What can hang from each mark:
K181: K185 K411 K791
K185: K181 K411
K791: K181 K844
K681: K107
K23: K411
K411: K181 K185 K681 K974
K844: K107 K791
K107: K844

Known rows, with every way that one mark hangs from another:
{K23 {K411 K185 K681 K974}}: -0.91	0.91	0.03	-3.70	1.53	0.42	0.35	-0.53	1.47	-3.76	0.66	-0.32	2.43	-2.47	1.05	0.05	-0.02	-1.74	-1.22	-1.37	0.17	-4.21	-5.69	5.67	-1.11
{K681 {K107 {K844 {K791 {K181 {K185 K411}}}}}}: -0.30	-1.98	0.55	3.47	-0.80	-1.51	-1.17	0.38	-2.98	1.40	0.58	1.87	-0.99	3.49	0.61	-0.32	-0.88	2.80	0.58	1.50	1.05	1.78	1.09	-3.70	2.31
{K23 {K411 {K185 {K181 K791}} {K681 K107}}}: 0.38	-0.30	-0.97	0.96	1.43	0.02	-1.46	0.67	0.71	-1.37	-1.50	-0.25	0.02	0.19	2.20	-0.84	-2.70	-3.29	-1.40	0.62	0.94	-2.59	0.84	1.40	-1.50
{K107 {K844 {K791 {K181 K185 {K411 K974}}}}}: 1.89	-0.91	2.76	2.11	-0.19	-1.37	-0.97	-1.06	-0.58	0.18	-1.67	-2.22	0.02	0.32	-0.98	0.11	0.24	3.43	0.16	-1.11	0.59	2.42	-1.85	-3.64	0.29
{K185 {K181 {K411 K974}}}: 0.84	1.94	-0.56	-1.26	-1.79	1.82	0.79	0.71	2.16	0.86	1.00	1.55	-1.15	2.41	0.71	-0.67	0.48	1.01	0.90	-1.49	-0.18	-0.25	1.46	1.65	1.03
{K791 K181 K844}: -0.84	-0.66	-1.28	-1.12	-0.56	2.81	1.26	-0.85	-0.20	1.40	-0.39	0.41	-1.23	0.52	-2.75	1.47	2.70	-2.84	-1.43	0.75	-1.19	-1.10	3.86	-0.81	1.27
{K411 {K181 K791} K974}: -0.88	3.40	0.69	-1.78	-1.07	-1.16	1.47	-1.91	0.54	-3.38	1.13	-0.89	2.30	-0.43	0.73	1.03	1.32	-1.31	0.77	-0.92	-0.66	0.52	-0.04	3.20	-2.33
{K681 {K107 {K844 K791}}}: 0.39	-1.48	-2.11	-6.30	-3.35	-1.20	-2.55	0.32	-0.96	-1.90	2.53	1.35	-1.22	1.80	0.57	2.28	0.33	1.31	1.24	-0.74	-0.34	0.60	1.18	-2.57	1.28
{K23 {K411 K181 K185 K681 K974}}: -2.03	1.06	1.08	-0.91	2.05	0.60	1.62	-1.87	1.09	-5.28	0.22	0.18	4.04	-3.55	1.03	-0.09	0.11	-3.06	-1.50	-0.27	1.84	-5.36	-6.74	5.83	-1.84
{K23 {K411 K681 K974}}: -1.26	1.46	-1.35	-5.12	0.72	-0.73	-0.16	1.43	0.95	-1.73	1.65	-0.02	0.85	-1.05	0.64	0.48	0.71	0.11	-1.22	-0.69	-1.05	-1.60	-1.97	3.84	-0.59
{K107 {K844 {K791 {K181 K185 K411}}}}: 1.57	-1.85	0.65	2.96	-0.13	-0.69	-2.01	-0.21	-0.34	2.10	-0.82	-1.69	-0.89	0.77	-1.99	-1.05	-0.23	3.75	0.56	0.16	0.50	1.68	0.50	-6.01	1.58
{K107 {K844 {K791 {K181 K185}}}}: 0.61	-2.10	1.41	0.73	-1.18	-1.10	-1.87	-0.74	-1.15	0.83	0.28	-0.66	0.72	0.94	-1.26	0.15	1.32	1.75	0.15	0.25	-0.17	1.55	0.76	-4.03	1.71
{K185 K411}: -1.78	1.69	-3.66	-1.68	-1.61	0.96	0.93	1.70	0.81	1.76	4.83	3.64	-1.14	3.21	0.20	-1.04	0.46	2.00	1.30	0.87	-0.83	-1.49	1.64	3.02	2.33
{K107 K844}: -1.11	-0.53	-1.41	-5.01	-2.75	1.02	-0.47	-0.93	1.25	0.24	3.41	0.71	0.83	1.82	-2.12	1.69	2.00	-0.08	1.17	-1.54	-1.35	-1.47	1.24	0.52	2.44
{K791 {K181 K185 K411} K844}: 1.20	-0.67	-0.39	1.97	1.63	2.66	0.62	-1.52	0.65	3.30	-2.72	-1.34	-2.13	0.44	-3.28	-0.64	-0.54	-0.06	0.21	0.11	-0.75	0.11	2.49	-4.02	1.15
{K185 K181 {K411 K974}}: -1.26	2.15	-0.18	1.67	-2.28	1.55	2.03	1.38	0.59	1.48	3.02	4.71	-0.28	4.39	2.10	-0.40	1.12	0.63	0.39	0.39	0.07	-0.81	1.82	4.87	2.11
{K181 K185 {K411 K681} K791}: 0.88	0.89	0.73	-0.48	1.80	-1.05	-1.94	1.14	2.32	3.86	-0.61	-3.06	-0.17	-0.46	0.22	-2.00	-3.61	0.83	2.64	-0.44	-0.99	2.82	-0.61	-2.36	-1.37
{K681 {K107 {K844 {K791 {K181 K185}}}}}: 0.95	-2.25	0.89	-1.37	-1.27	-1.52	-2.22	-0.70	-2.19	-0.80	-0.51	-0.11	-0.30	1.54	-0.01	0.44	-0.06	0.94	0.84	-0.45	-0.01	1.99	1.18	-5.24	1.42
{K23 {K411 {K181 K791} K185 K974}}: 0.17	3.21	-1.01	0.86	1.37	-0.98	1.57	-3.71	0.65	-6.79	-0.46	-1.71	2.52	-2.04	-0.12	-0.22	0.53	-0.56	-1.73	-0.82	0.48	-3.93	-2.80	5.06	-3.11
{K791 {K181 {K185 K411}}}: -1.32	0.77	-0.56	2.95	0.40	0.70	1.14	0.57	-0.41	3.16	1.64	1.86	-0.10	3.22	-0.18	-2.84	0.03	1.71	0.73	1.33	-0.63	0.14	1.62	0.21	2.73
{K791 {K181 K411} {K844 K107}}: 0.74	-1.77	-2.34	0.27	0.61	2.41	1.24	1.47	-0.14	2.45	-2.10	0.13	-3.43	-1.32	-2.84	-0.34	1.01	0.92	-0.91	-0.16	-0.68	0.43	3.22	-3.17	1.63
{K23 {K411 K181 K185 K974}}: -0.70	2.52	-1.47	-1.22	0.93	0.66	2.05	-3.59	0.87	-7.10	0.94	0.65	2.74	-1.91	-0.02	-0.31	1.23	-0.44	-1.34	-1.15	0.93	-5.89	-4.07	5.57	-1.09
{K844 K107 {K791 {K181 K185}}}: 1.66	-1.13	-0.59	-0.90	-0.38	-1.75	-1.35	2.16	-1.79	0.53	0.08	0.84	-1.01	-0.77	1.02	-2.48	0.77	3.94	0.59	-0.19	-1.33	2.99	0.92	-3.30	1.33

Rows:
0.98	0.09	-0.72	1.22	-1.42	1.92	0.16	-0.64	0.73	2.85	-0.73	0.74	-1.81	2.19	-0.95	1.80	0.84	-2.75	-0.54	0.76	-1.04	0.20	6.64	-0.10	-0.07 -> {K185 {K181 {K791 K844}}}
0.27	-0.35	-0.43	0.03	1.42	0.97	-0.60	0.92	1.77	3.98	-1.57	-2.59	-1.91	-1.44	-1.68	1.30	-1.98	-2.16	0.18	0.70	-0.25	1.28	1.32	-1.80	-1.76 -> {K181 {K411 K681} {K791 K844}}
-1.64	1.21	-1.29	5.19	0.19	0.79	2.44	-1.37	-0.53	1.48	0.91	1.48	-0.65	1.01	-1.39	1.39	-0.20	-1.27	-0.22	2.80	0.81	-1.20	3.05	1.53	-0.89 -> {K185 {K411 {K181 {K791 K844}}}}
-0.97	1.03	0.94	1.71	2.61	-0.91	1.25	-1.53	-0.35	-2.09	-2.16	-2.29	1.45	-3.20	-0.85	2.88	0.11	-3.16	-2.57	1.33	0.61	-1.31	-0.46	2.20	-3.82 -> {K23 {K411 {K181 {K791 K844}} K681 K974}}
2.77	-0.92	-1.81	0.29	1.39	1.52	0.40	-0.68	1.39	0.26	-2.51	-1.54	-2.41	-2.59	-1.89	-0.03	-1.72	-0.07	0.47	-1.64	-0.27	-0.53	-0.08	-0.81	-1.14 -> {K181 {K411 K185} {K791 {K844 K107}}}
1.71	0.33	-0.76	-0.83	-0.63	-1.55	-0.06	3.11	-1.36	-0.93	-0.95	-0.10	-2.50	-1.58	1.03	-1.49	1.23	4.60	-0.64	-0.91	-0.27	3.00	-0.71	-1.35	-0.06 -> {K844 K107 {K791 {K181 {K411 K974}}}}
-0.02	0.30	3.98	-1.40	-0.31	0.37	0.01	-0.18	0.69	-1.84	-1.97	-0.01	2.19	-0.08	4.28	1.07	-1.54	-6.33	0.63	-1.50	1.02	0.38	-2.24	3.58	-2.06 -> {K411 {K185 {K181 K791}} {K681 K107} K974}
0.80	1.69	-1.14	-0.45	-0.14	1.73	1.16	-1.63	1.32	-3.93	0.42	1.86	0.85	0.81	0.96	-0.58	1.19	-0.37	-1.88	-1.37	0.41	-5.10	-0.67	5.33	0.63 -> {K23 {K411 {K185 K181} K974}}
1.06	-1.45	2.34	2.11	-0.57	0.33	-0.03	-1.69	-0.27	-2.73	-1.59	-1.78	0.78	-1.38	-1.00	0.76	1.13	0.38	-1.30	-1.20	2.14	-1.07	-4.36	-0.11	-0.32 -> {K107 {K844 {K791 {K181 {K411 K185 K974}}}}}
0.99	0.06	-0.30	-0.52	-0.63	-1.05	-1.48	0.42	-0.94	0.69	0.45	0.09	-0.51	0.77	0.59	-1.92	0.74	2.12	0.17	0.84	-0.98	1.56	1.10	-2.78	0.79 -> {K844 {K791 {K181 K185}}}
-0.31	-1.84	-1.46	-1.79	-0.40	2.05	1.27	0.74	-1.15	1.34	-1.01	1.03	-1.78	-1.13	-2.11	0.59	2.60	-1.11	-1.27	-0.15	-1.34	0.30	3.38	-1.00	1.97 -> {K791 K181 {K844 K107}}
-1.57	1.07	2.67	-0.80	1.01	-0.37	0.80	1.36	0.67	2.47	2.03	1.93	2.09	1.02	2.69	-0.54	-1.51	0.21	2.10	-0.32	-0.49	1.26	-4.29	3.75	0.71 -> {K181 {K185 {K411 K681 K974}}}
-0.60	-2.02	-0.12	-0.15	-2.47	-0.58	-1.28	0.42	-1.29	0.06	1.27	-0.07	0.01	0.87	-1.46	1.14	2.67	0.77	-1.10	0.84	-0.04	0.36	1.93	-2.25	1.77 -> {K107 {K844 {K791 K181}}}
-0.74	1.64	4.16	-2.16	1.19	-2.10	0.08	-1.51	-0.13	-2.31	-1.52	-1.69	3.25	-1.32	3.38	0.74	-2.25	-3.65	2.50	-1.37	0.00	2.97	-3.28	0.49	-3.18 -> {K411 {K181 K185 K791} {K681 K107} K974}
-2.82	-0.41	0.23	3.00	-1.15	1.88	0.67	3.90	1.00	5.30	3.06	4.38	0.11	3.05	2.19	-1.11	-0.60	-1.34	0.64	2.42	0.87	-0.89	1.65	3.02	2.29 -> {K185 K181 {K411 K681}}
-2.69	-1.32	2.25	-1.29	-0.65	-1.16	-0.74	-0.97	-0.17	-0.69	0.25	-1.36	2.76	-0.71	0.23	2.56	-1.06	-4.52	1.24	0.12	1.05	0.68	-0.19	-1.44	-1.35 -> {K411 {K181 K791} {K681 {K107 K844}}}
-0.29	-2.21	-0.83	-2.30	-2.65	-0.90	-1.65	0.45	-2.11	-1.19	0.57	0.47	-0.93	1.56	-0.41	1.49	1.58	0.09	-0.54	0.34	0.30	0.99	2.32	-3.79	1.41 -> {K681 {K107 {K844 {K791 K181}}}}
1.99	0.26	-1.76	0.52	1.01	2.34	0.40	-2.59	2.05	0.14	-2.03	-2.19	-1.88	-1.08	-2.44	0.81	-1.66	-1.95	0.15	-0.90	0.19	-1.97	0.18	-0.37	-1.50 -> {K181 {K411 K185} {K791 K844}}
-1.75	-3.35	3.66	6.23	0.62	-1.40	-1.31	1.99	-1.95	4.70	0.61	0.78	1.29	0.95	0.48	-0.44	-0.92	1.13	-0.20	3.06	1.73	2.00	-1.54	-2.36	1.71 -> {K107 {K844 {K791 {K181 {K185 {K411 K681}}}}}}
-0.35	2.41	2.16	1.38	3.22	-2.90	0.08	-1.25	0.25	-2.23	-1.16	-2.55	3.27	-2.15	1.11	-0.50	-1.43	-0.13	-0.19	0.09	-0.19	0.23	-2.59	1.77	-3.44 -> {K23 {K411 {K181 K185 K791} K681 K974}}
0.68	0.40	-2.97	0.42	-0.91	-0.19	-1.05	2.09	-0.15	1.12	0.62	-0.40	-3.01	0.43	-0.64	-2.02	0.54	3.40	-0.73	1.46	0.17	0.59	1.89	-3.10	0.30 -> {K844 {K791 {K181 K411}}}
0.61	-0.96	0.18	0.89	0.71	1.21	1.84	-2.75	-0.03	-2.60	-1.82	-0.29	1.03	-3.53	-0.95	1.12	0.05	-3.19	-0.03	-0.56	0.56	-1.91	-0.81	1.19	-1.70 -> {K411 {K181 {K791 {K844 K107}}} K185}
0.14	-0.72	3.20	1.52	1.19	0.05	0.05	1.04	0.16	-1.11	-2.14	-1.73	0.76	-3.25	1.80	-0.89	-0.41	-1.71	-1.37	0.33	2.34	-0.05	-6.41	1.18	-1.71 -> {K844 {K791 {K181 {K411 K185 K681 K974}}}}
1.51	2.37	0.28	2.37	2.75	-1.18	1.17	-4.35	-0.43	-3.10	-2.60	-2.25	0.86	-1.40	-1.55	1.66	-0.38	0.26	-1.01	-0.21	-0.67	-0.77	1.00	0.57	-2.83 -> {K23 {K411 {K181 K185 {K791 K844}} K974}}
0.03	-2.21	-0.54	0.39	0.55	-1.14	-1.42	5.55	-0.82	2.77	-0.56	-0.45	-2.20	-2.76	1.00	-2.37	-0.55	2.55	-0.66	1.42	0.67	2.68	-0.83	-3.62	0.21 -> {K844 K107 {K791 {K181 {K411 K681}}}}
-0.51	2.59	0.16	-1.42	-0.30	-0.21	1.28	-0.38	0.56	0.61	2.62	2.65	0.72	2.89	1.57	-0.92	-0.39	2.48	2.38	-1.17	-1.38	0.61	-1.55	3.60	1.52 -> {K181 {K185 {K411 K974}}}
-1.18	-1.42	2.35	1.59	0.77	-1.86	-1.53	0.80	-0.39	3.31	0.49	-0.18	1.08	2.24	1.21	0.70	-3.67	-0.54	2.62	0.25	0.19	2.72	-0.21	-1.54	0.37 -> {K181 {K185 {K411 {K681 {K107 K844}}}} K791}
2.37	-0.29	-2.93	-1.17	0.48	0.46	-0.11	1.12	0.92	2.13	-1.48	-1.12	-3.79	-1.22	-2.24	0.40	-0.97	1.84	0.62	-0.87	-1.62	1.78	3.45	-2.83	-0.65 -> {K181 K411 {K791 {K844 K107}}}
0.49	-0.98	-2.23	-2.29	-1.65	-1.22	-0.85	3.35	-1.84	-0.08	1.10	1.61	-1.82	-0.79	0.91	-1.45	2.28	3.15	-0.92	0.50	-1.04	1.89	1.94	-1.99	1.28 -> {K844 K107 {K791 K181}}
